Known rows, with every step that occurs
dunup/zokuzak/demagog: [ 46.3  -0.2  -4.3  16.0  10.0 -18.9 -12.3  12.1   9.7  -2.6   0.0  26.8
 -15.6 -23.1  -0.1   9.9  -9.1  43.6   0.7  42.4   3.8  40.9  14.7   3.8
  12.9]
vivop/fatokis/getob/dunup/zokuzak/demagog: [ 45.3   8.5  -5.8  16.8  17.5 -10.4  -8.2   9.2  -2.1   1.4  10.0  16.5
 -17.9 -15.2  10.8   2.3 -14.9  49.7 -17.3  20.9 -10.8  49.2   8.4  17.3
   2.0]
repu/dunup/zokuzak/demagog/vivop: [ 49.1  17.5  -0.4  20.3   7.0 -36.3 -11.2  26.6  -0.5   7.9  -8.0  17.8
  -9.0  -7.2  20.7   5.0   1.7  33.7  -3.2  35.3   9.0  46.6  29.7  11.8
  16.6]
reve/vivop/fatokis/getob/dunup: [ 11.8  10.4 -10.1   8.1  31.0 -27.8  -7.7  27.5 -17.8   9.6   2.4   4.0
  -3.0 -13.3  12.0   2.5 -19.0  25.8 -11.6  18.2 -28.5  46.4  -4.4  16.9
  -7.3]
repu/dunup: [ 12.9  -4.9   9.0  16.9  12.9 -40.5 -22.1  22.3   6.9  -9.3  -9.1  19.4
  -2.8  -7.1  14.6   5.0  -0.2   6.9  -4.8  45.2  -0.2  27.9  15.6   1.5
  -1.3]
reve/getob/dunup/vivop: [ 25.6   4.5 -13.6  -5.1   4.4 -41.2 -10.1  21.5  -5.4   2.3  -5.5  35.0
  21.0 -15.1 -11.5   0.7 -14.6  28.9   2.2  43.5  -1.1  48.5  -4.2  -0.7
  -0.8]
reve/vivop/fatokis/repu/dunup: [ 16.7   2.4   6.7  11.1  59.2 -43.5 -10.9  46.6 -15.9  -8.0 -18.9   2.0
  -9.7 -26.7  27.7   0.1   0.0  -2.5  -3.5  24.2 -27.9  41.3  24.9   3.2
 -15.2]
demagog/vivop: [ 19.7   6.9  -8.7  17.2  -5.2 -40.1  -9.9  21.4   2.7  12.2  -6.2   7.3
  13.5 -19.3   5.5   4.6  -5.4  26.0  -4.6  46.5  -4.7  19.6   9.5  11.4
  13.2]
dunup/zokuzak/demagog/vivop/reve/getob: [ 36.5  21.3 -32.4   3.6  -7.1 -19.9 -17.1  40.7  -3.2  10.4 -11.0  41.4
   6.2 -16.3  -7.6  10.9 -10.6  45.3   6.5  26.6  -7.0  42.0  24.3  -2.3
  11.5]
repu/dunup/vivop/reve/getob/fatokis: [ 18.3  10.6  -1.1  -2.2  20.4 -39.3 -28.0  50.2   4.6 -17.4 -23.0  48.7
  -4.3   0.4  -9.5  -8.6  13.7  23.1   2.8  35.3  -6.2  45.2  11.1 -15.3
   0.8]
vivop/reve: [  5.9  -8.9 -14.1  14.2   5.0 -30.6 -15.1  28.2  12.8 -10.2 -14.6  24.4
   0.1 -22.1  -7.2   7.6  -4.2  24.7  -0.1  32.3  -4.5  29.4  10.4  -3.7
  -0.2]
fatokis/repu/dunup/zokuzak/demagog: [ 50.6   2.5   7.2  18.5  32.7 -32.7 -14.0  27.1   7.1  -9.2  -7.3  21.8
 -12.4 -22.2  22.2   2.2   8.6  19.9  -3.5  34.4   5.9  41.4  27.3   8.9
  -5.7]
demagog/vivop/fatokis/repu/dunup: [ 23.7   7.1   7.6  25.5  33.9 -47.2  -6.6  37.2  -6.7   1.7 -16.2  -6.7
   6.3 -23.3  31.6  -3.0   7.1   3.0  -9.8  29.2 -21.5  24.3  31.1  11.3
  -4.5]
repu/dunup/zokuzak/demagog: [ 44.6   3.0   5.9  15.9  15.8 -26.8 -17.3  20.8   8.5  -8.8  -3.6  28.0
 -20.1 -10.1  14.4   6.6  -1.5  28.7  -2.6  38.0   8.8  46.6  23.2   1.7
   7.7]
vivop/fatokis/getob: [  3.9   5.7   6.4  17.9  19.2 -15.4 -26.6  16.0   2.4  -4.9   4.1   9.5
 -14.9 -23.8  16.1   6.8 -13.4  15.9 -16.0  40.4 -25.7  17.9   6.1  12.8
  -5.3]
fatokis/getob/dunup/zokuzak: [ 29.5   4.3  -6.3  15.9   5.9 -27.0  -6.6   0.1  -3.2  12.8  11.1  13.7
   2.8  -6.4   5.4  -3.8 -11.2  35.5  -6.2  33.5  -0.5  51.7  -7.5  21.2
  -4.7]
getob/fatokis/vivop/demagog: [ 25.3   3.3 -17.4  21.9   9.7 -21.9 -40.9  33.9  12.5  19.4  -4.4  21.0
  -5.7 -20.9 -12.7  23.5  14.8  48.9  -1.3  39.6  -0.1  15.7  -5.2  -6.4
  18.8]
demagog/vivop/reve/getob/dunup/zokuzak: [ 28.8  10.1 -36.8   5.9 -10.6 -39.0   2.1  26.1 -15.1  22.0 -10.2  28.8
  30.2  -1.7 -11.2  -4.0  -9.9  44.5  11.5  16.7  -8.3  59.4   9.1   1.1
   3.3]
zokuzak/demagog/vivop/fatokis: [ 36.5   9.5  -6.5  20.1   4.1 -23.9 -10.7  30.3   2.6   2.3  -6.0   7.6
  -7.9 -28.2  10.8  12.7  -9.3  40.4 -11.5  33.8 -14.6  18.9  25.2   8.1
  19.5]
vivop/reve/getob/dunup/zokuzak/demagog: [ 39.4   2.0 -34.7   0.8  -3.2 -18.8 -10.8  27.7   1.7   1.7  -6.6  50.3
   9.6 -11.3 -18.1   7.7 -13.6  51.5   8.2  16.0  -2.0  55.2  10.8  -4.7
   2.2]
demagog/vivop/reve/getob/dunup: [ 13.2   7.7 -38.3   5.3 -17.4 -41.5  -8.7  37.7  -7.2  18.6 -13.1  30.7
  37.8  -6.6 -13.2   3.2  -9.4  33.4   6.8  20.9 -12.5  32.8   7.1   3.9
   2.1]
zokuzak/demagog: [ 32.8  -2.4  -5.3  12.5   0.7 -21.4 -23.9  23.6  18.6  -8.1  -2.2  26.9
  -5.7 -25.0  -0.2  16.7  -7.1  33.9  -6.2  45.1   0.8  15.7  11.5   5.1
  12.2]
fatokis/repu: [ 21.4  -6.7  -0.5  16.3  19.4 -36.2 -13.8  21.5  11.4  -1.8  -5.6   8.9
   9.5 -35.6   6.5   2.6   3.4  11.7  -3.1  43.8  -7.6  17.1   6.2   9.7
  -8.9]
repu/dunup/vivop/demagog: [ 24.3  11.8  -4.9  17.1  23.5 -45.5 -25.4  34.1  17.2  -4.5  -8.8  24.3
  -9.9 -19.9  19.2  13.2   2.1  19.7   7.3  45.7   7.3  46.0  10.3  -6.4
  -0.2]
getob/dunup/repu: [ 27.0 -18.4 -12.4  22.7   3.4 -37.1  -9.5  12.1   6.3   2.9  -1.0  17.3
  16.3 -17.4 -17.5   3.4  -5.4  28.8  -1.1  39.2   3.5  39.2   3.3  -0.3
  25.6]

Rows
[ -6.2   0.0 -29.9  -2.4   5.5 -20.6 -43.2  41.2 -12.4   6.1 -19.9  45.2
   7.1 -20.3 -17.7  27.8 -10.6  18.3  -1.8  31.6 -10.0  20.4  14.3 -11.4
   1.8]
fatokis/vivop/reve/getob
[  6.8  12.1 -28.2   4.4 -10.1 -33.2 -21.0  43.9  -1.0  10.6 -15.0  32.0
  24.1 -14.3  -8.3  10.4  -9.1  23.4   6.1  32.6 -16.8  20.9  15.3  -1.0
   2.5]
demagog/vivop/reve/getob
[  5.4   8.8  -9.3  -4.6  19.8 -41.0 -28.1  46.3  -1.0 -19.2 -24.1  47.9
  -1.8  -9.7   1.5   5.3  -3.7   7.7   4.5  37.2  -1.8  48.4  20.1 -13.3
  -8.6]
repu/dunup/vivop/reve/getob
[ 21.1  11.9 -24.3   8.6   4.3 -17.0 -54.5  43.1   6.4  24.3  -1.4  37.1
   6.9 -17.8 -19.9  27.8   6.6  41.6   8.2  42.9 -12.6  10.0  -4.9 -11.8
  12.6]
reve/getob/fatokis/vivop/demagog
[ 21.9   6.3 -11.6  -3.5  27.6 -36.1 -19.5  49.3   6.7 -12.6 -17.7  39.4
   6.9 -25.2 -17.1 -10.2  16.6  27.9   2.0  36.4 -13.0  35.8   2.7  -7.9
  -7.3]
dunup/vivop/reve/getob/fatokis/repu
[ 17.1   9.9 -24.4  13.6  20.4 -32.9 -21.8  38.7   9.0  14.7  -3.8  16.4
   0.0 -26.6   5.0  20.0  -9.2  28.9  16.7  34.8 -10.4  37.7  -3.7  -4.1
   1.1]
reve/vivop/demagog
[ 50.7   0.8  11.2  21.8  45.5 -26.3  -9.0  27.9   0.4 -14.8 -10.2  11.6
 -23.1 -29.9  28.4  -0.1   3.0  22.6  -6.2  26.2 -10.7  48.3  35.6   3.2
  -5.8]
vivop/fatokis/repu/dunup/zokuzak/demagog
[ 56.7  16.4  -0.9  22.3  22.2 -42.1  -7.6  32.7  -0.7   6.5  -9.9  10.1
  -1.9 -20.5  27.3   1.3  10.5  24.2  -3.9  33.0   4.8  39.4  33.7  17.2
   4.6]
fatokis/repu/dunup/zokuzak/demagog/vivop
[ 26.1   9.1 -25.4  15.2  -8.4 -30.1 -15.2  41.7  12.2   2.5 -15.5  25.0
   1.2 -20.6   0.0  13.6  -2.1  41.1  -6.7  26.7   1.1  23.2  21.5   6.6
  18.8]
zokuzak/demagog/vivop/reve
[ 23.5   0.9  -0.5   6.1  -2.3 -22.3 -31.6  27.1   9.0   2.4   1.6  34.6
  11.2  -8.5 -19.9   0.7   4.3  30.3   2.9  49.5 -18.7  13.5  -3.4  -4.4
   5.0]
reve/getob/fatokis
[  9.5   8.0 -19.9   4.0  12.5 -38.5 -10.2  25.0   3.0  -5.6 -10.4  26.2
  -0.9 -13.7   1.6  -3.5  -7.3  31.5 -13.6  25.4   4.5  51.8  -5.9  13.1
  -6.9]
fatokis/getob/dunup/vivop/reve
[ 17.0  -1.0 -14.9   6.3  16.1 -28.6 -25.6  47.3  12.9  -5.9 -14.0  35.2
  15.6 -20.8 -19.4  -4.2  16.3  25.8   3.9  29.7 -22.7  14.4   4.7  -6.7
 -10.7]
vivop/reve/getob/fatokis/repu
[ 10.8  -7.6 -15.1  10.6  13.1 -24.9 -32.1  37.3  -0.9   2.5 -20.5  29.1
  -8.9 -12.3 -23.2   9.3  13.9  40.7 -11.9  28.6  -0.8  23.9   5.1  -5.9
  16.2]
getob/fatokis/vivop/reve
[ 60.5   2.6  13.3  22.5  32.2 -30.4 -15.4  29.5  13.6  -7.6  -5.3  23.3
 -16.0 -11.4  10.1  -8.4  27.2  35.1  -7.0  34.2   2.0  39.5  18.3   5.2
   2.7]
getob/fatokis/repu/dunup/zokuzak/demagog
[ 18.6  -3.2 -10.2  23.7   2.5 -27.2 -21.3  11.4   6.9   9.1  11.3  16.9
   9.5 -13.4  -5.1   4.8  -7.3  21.3 -11.6  40.5  -3.3  29.5  -4.1  12.5
  16.2]
fatokis/getob/dunup/repu
[ 26.2  -2.6   6.7  10.4  48.1 -38.0  -4.4  24.9  -1.3 -16.5 -13.9   3.6
 -10.6 -44.1  13.1  -4.5  -2.5  18.3  -8.1  39.5 -14.7  40.5  14.3   0.9
  -6.9]
dunup/vivop/fatokis/repu
[ 34.3  17.7  -8.7  21.9  10.2 -30.0   4.2   7.9 -19.5  21.7   7.9  -4.9
   3.8  -9.8  18.2  -9.4 -13.9  42.8 -15.1  21.5 -18.4  52.4   4.7  23.3
   2.0]
demagog/vivop/fatokis/getob/dunup/zokuzak
[  0.6  -0.9 -21.5   1.6  -2.3 -24.2 -27.2  36.1   7.5  -5.5 -12.3  43.3
  12.5 -16.3 -13.4  11.8 -12.6  17.5   8.6  34.0 -16.0  23.6  10.0  -8.9
  -6.6]
vivop/reve/getob
[ 31.0  -4.9  -2.0   8.1  24.7 -40.4   4.0  13.3  -6.9  -9.1 -10.3   9.5
  -1.2 -22.1   2.4  -6.8 -12.7  39.3  -9.5  31.2  -6.6  57.4   2.5   1.3
   4.6]
getob/dunup/vivop/fatokis
[ 15.3   0.8  -3.4   9.5  22.3 -38.3 -31.1  52.5  10.1 -11.4 -18.2  38.7
  11.4  -8.3  -4.4  -7.4  22.9   9.7   2.8  26.8 -19.7  21.4  15.4  -6.1
 -15.9]
vivop/reve/getob/fatokis/repu/dunup
[ 41.9  10.2  -6.5  20.7  21.6 -29.2  -7.6  37.6   3.6   3.6  -9.2   0.9
   0.2 -39.2  17.2   6.6  -0.5  30.3 -11.2  30.2 -17.9  13.7  28.9  15.3
   8.3]
zokuzak/demagog/vivop/fatokis/repu
[ 25.3   2.7  12.3  11.5  42.0 -53.9 -14.3  31.5   2.6 -14.8 -16.2  16.3
  -4.1 -24.5  23.4  -5.2  10.2   1.3  -5.7  46.7   5.3  42.2  17.2   5.2
  -9.6]
fatokis/repu/dunup/vivop
[ 12.5   3.1 -23.4  18.0   8.9 -24.6 -41.3  29.9   6.5  19.0  -6.3  20.1
  -2.6 -28.2  -0.6  35.5  -5.4  32.5   2.0  40.0   1.6  19.3   2.9  -4.7
  10.9]
fatokis/vivop/demagog
[ 43.7  -1.3  19.7  23.8  36.0 -40.7  -8.6  23.7   5.5  -4.2  -6.3  12.5
  -7.0  -8.1  10.0 -17.9  27.0  24.2  -1.3  37.2  -2.7  44.4  12.4   4.6
  -5.2]
getob/fatokis/repu/dunup/zokuzak
[ 55.8  12.8  -4.8  23.1  28.0 -25.7   2.3  25.1  -6.4   7.9  -5.6  -0.3
  -9.1 -37.8  16.5   0.9   0.1  40.0  -7.0  27.0 -15.3  38.8  30.3  12.1
   8.9]
dunup/zokuzak/demagog/vivop/fatokis/repu
[ 36.4  19.6 -13.3  19.2   0.1 -22.2 -12.2  25.0  -2.6  14.3   5.1   5.6
   1.3 -16.1  16.3   6.5 -13.9  42.9 -22.5  22.3 -17.6  21.1  10.9  27.4
   9.1]
zokuzak/demagog/vivop/fatokis/getob/dunup
[ 38.4  11.6   9.1  26.6  40.5 -45.7   3.3  25.7 -15.9   5.7 -12.9  -7.0
  -2.6 -21.2  32.4 -12.4   5.5  13.8  -4.7  26.6 -18.0  50.6  32.4  10.7
  -4.6]
demagog/vivop/fatokis/repu/dunup/zokuzak
[ 17.3  -0.9 -38.2  -1.4   6.1 -26.5 -19.1  25.8 -27.0  18.0 -15.1  42.6
  14.0  -7.4 -21.3  13.3 -12.6  40.9   4.6  17.8  -1.5  55.6   8.7  -6.6
   1.1]
fatokis/vivop/reve/getob/dunup/zokuzak
[ 20.3  -4.0 -17.2   2.9  -9.9 -33.1 -16.9  17.2  -1.4   9.5   2.5  31.4
  29.2  -8.7 -11.6   6.3 -15.0  26.0   5.6  38.0 -11.7  28.4  -4.3   1.5
  -4.2]
reve/getob/dunup
[ 60.9   8.2 -15.6  20.1   6.5 -29.0  11.3  17.0 -11.8  14.6  -1.2   5.7
  -0.6 -17.1   5.1  -2.4  -9.5  61.5  -7.6  20.4  -6.5  56.2  17.9  12.8
  19.8]
getob/dunup/zokuzak/demagog/vivop/fatokis
[ 21.5  17.8 -32.6   2.8 -14.3 -21.4 -27.6  51.2   6.2   6.3 -14.1  41.8
  13.3 -19.3  -8.2  18.7  -8.5  34.8   2.7  29.1 -10.4  15.9  22.3  -1.2
  12.5]
zokuzak/demagog/vivop/reve/getob
[ 42.3  27.0  -4.9  20.0  12.5 -10.3 -13.4  19.6  -5.4  11.1   6.7   7.2
 -21.0 -21.7  22.3   6.8 -12.8  43.6 -17.8  30.1 -16.2  34.6  22.3  19.6
  10.7]
dunup/zokuzak/demagog/vivop/fatokis/getob
[ 21.1   5.6  -0.6  20.5   7.8 -33.5  -5.9  23.3  -6.4   7.5  -8.2  -0.9
   3.1 -24.5  11.4   2.1  -9.0  27.0  -8.3  38.2 -18.6  24.6  17.2   7.0
  12.1]
demagog/vivop/fatokis
[ 41.2  12.4   3.8  22.3  39.2 -48.6 -22.7  46.8  24.5  -3.5 -10.7  17.7
  -6.8 -23.9  15.0  -4.9  29.7  27.1   2.9  42.6   2.0  38.5   2.7  -1.6
  -3.5]
getob/fatokis/repu/dunup/vivop/demagog
[ 17.5  12.2 -21.3   8.2 -10.3 -31.0 -22.3  46.7   5.0  10.3 -13.1  34.1
  19.2  -6.2 -19.2  -2.9   8.1  38.9   2.5  31.6 -18.9  18.0   5.3  -3.3
  10.9]
demagog/vivop/reve/getob/fatokis
[ 10.0  15.7  18.9  11.1  39.3 -31.6 -25.4  26.6  -5.0 -18.1  -7.8  15.7
 -28.0 -15.0  32.8  -0.9  -6.9   5.7 -20.4  40.7 -14.2  41.7  15.7   8.6
  -8.7]
repu/dunup/vivop/fatokis/getob
[ 31.2  13.8 -41.4   3.4 -20.0 -31.8 -14.0  45.5   0.8  14.9 -10.7  39.9
  28.1 -10.7 -11.9  11.7  -9.5  45.4   1.7  16.9  -6.7  26.9  13.8   5.0
   8.7]
zokuzak/demagog/vivop/reve/getob/dunup
[ 24.5   5.2  -2.0  23.3  24.5 -39.8  -4.2  29.6  -4.8   6.6 -10.9 -10.0
   9.8 -36.8  18.5  -2.3  -0.4  19.3  -8.0  32.8 -23.9  18.1  21.0  12.5
  -1.3]
demagog/vivop/fatokis/repu
[ 12.9   1.0  -3.2   7.2  36.3 -28.7  -9.3  31.8 -14.2  -2.6 -11.5   4.5
 -10.2 -25.5   6.4   4.4 -17.1  20.8  -1.4  30.6 -25.0  42.9   8.1  -2.1
   3.0]
reve/vivop/fatokis
[ 49.3  15.7   5.3  22.2  21.2 -29.6  -5.4  26.8  -8.9   0.1 -10.2  10.7
 -19.4 -13.4  25.0   3.9  -3.7  35.4  -8.6  27.8  -7.9  49.0  39.0   6.8
  15.3]
repu/dunup/zokuzak/demagog/vivop/fatokis
[ 11.5  -0.6 -13.5   3.5  -1.7 -23.0 -28.4  39.7  13.4  -5.4 -11.0  43.1
   7.5  -7.2 -25.3  -0.8   6.0  33.7   6.1  32.7 -19.0  21.0   0.6 -10.6
   0.4]
vivop/reve/getob/fatokis
[ 11.0   4.6 -20.8  16.9  -3.5 -40.7  -9.8  34.6   3.3   6.1 -18.0  15.6
  10.9 -18.3  -1.0   4.2  -1.7  29.7  -1.4  30.6  -5.3  26.6  14.5   3.6
   9.3]
demagog/vivop/reve
[ 27.6   1.2   5.5  12.6  43.6 -51.5 -13.8  48.2  13.6 -22.3 -27.7  25.7
 -11.1 -14.4   3.8 -17.0  29.3  20.3  -6.9  30.9   3.3  46.4  13.9  -3.9
  -6.5]
getob/fatokis/repu/dunup/vivop/reve
[ 30.0  -5.0  16.4  24.0  30.0 -42.7 -20.0  33.6  13.7  -9.1  -8.6  13.6
   2.0 -12.5   8.1 -12.3  26.1  13.8  -6.2  41.1  -5.9  19.7   9.1   6.3
  -6.2]
getob/fatokis/repu/dunup
[  2.5  -3.2 -37.9  -2.8  -0.6 -28.4 -29.9  35.3 -17.5  13.6 -18.1  43.2
  22.8 -10.5 -22.9  21.0 -12.6  30.3   0.1  18.5  -5.6  31.6   5.5  -4.5
   1.0]
fatokis/vivop/reve/getob/dunup
[ 32.5  -7.6   7.0  20.0  21.7 -35.0 -16.0  26.5  16.3  -3.0  -3.7   9.3
   6.2 -24.5  -5.2  -9.2  18.8  27.0  -6.5  43.1 -10.5  13.6  -2.0   7.5
  -1.1]
getob/fatokis/repu
[ 16.9   6.8 -10.0  -4.5  12.8 -30.7 -22.4  43.1   7.3 -11.5 -16.4  45.0
  -0.1 -13.0 -23.7  -6.0   7.6  37.3   2.4  38.2  -8.2  39.6   0.8 -13.5
   4.0]
dunup/vivop/reve/getob/fatokis
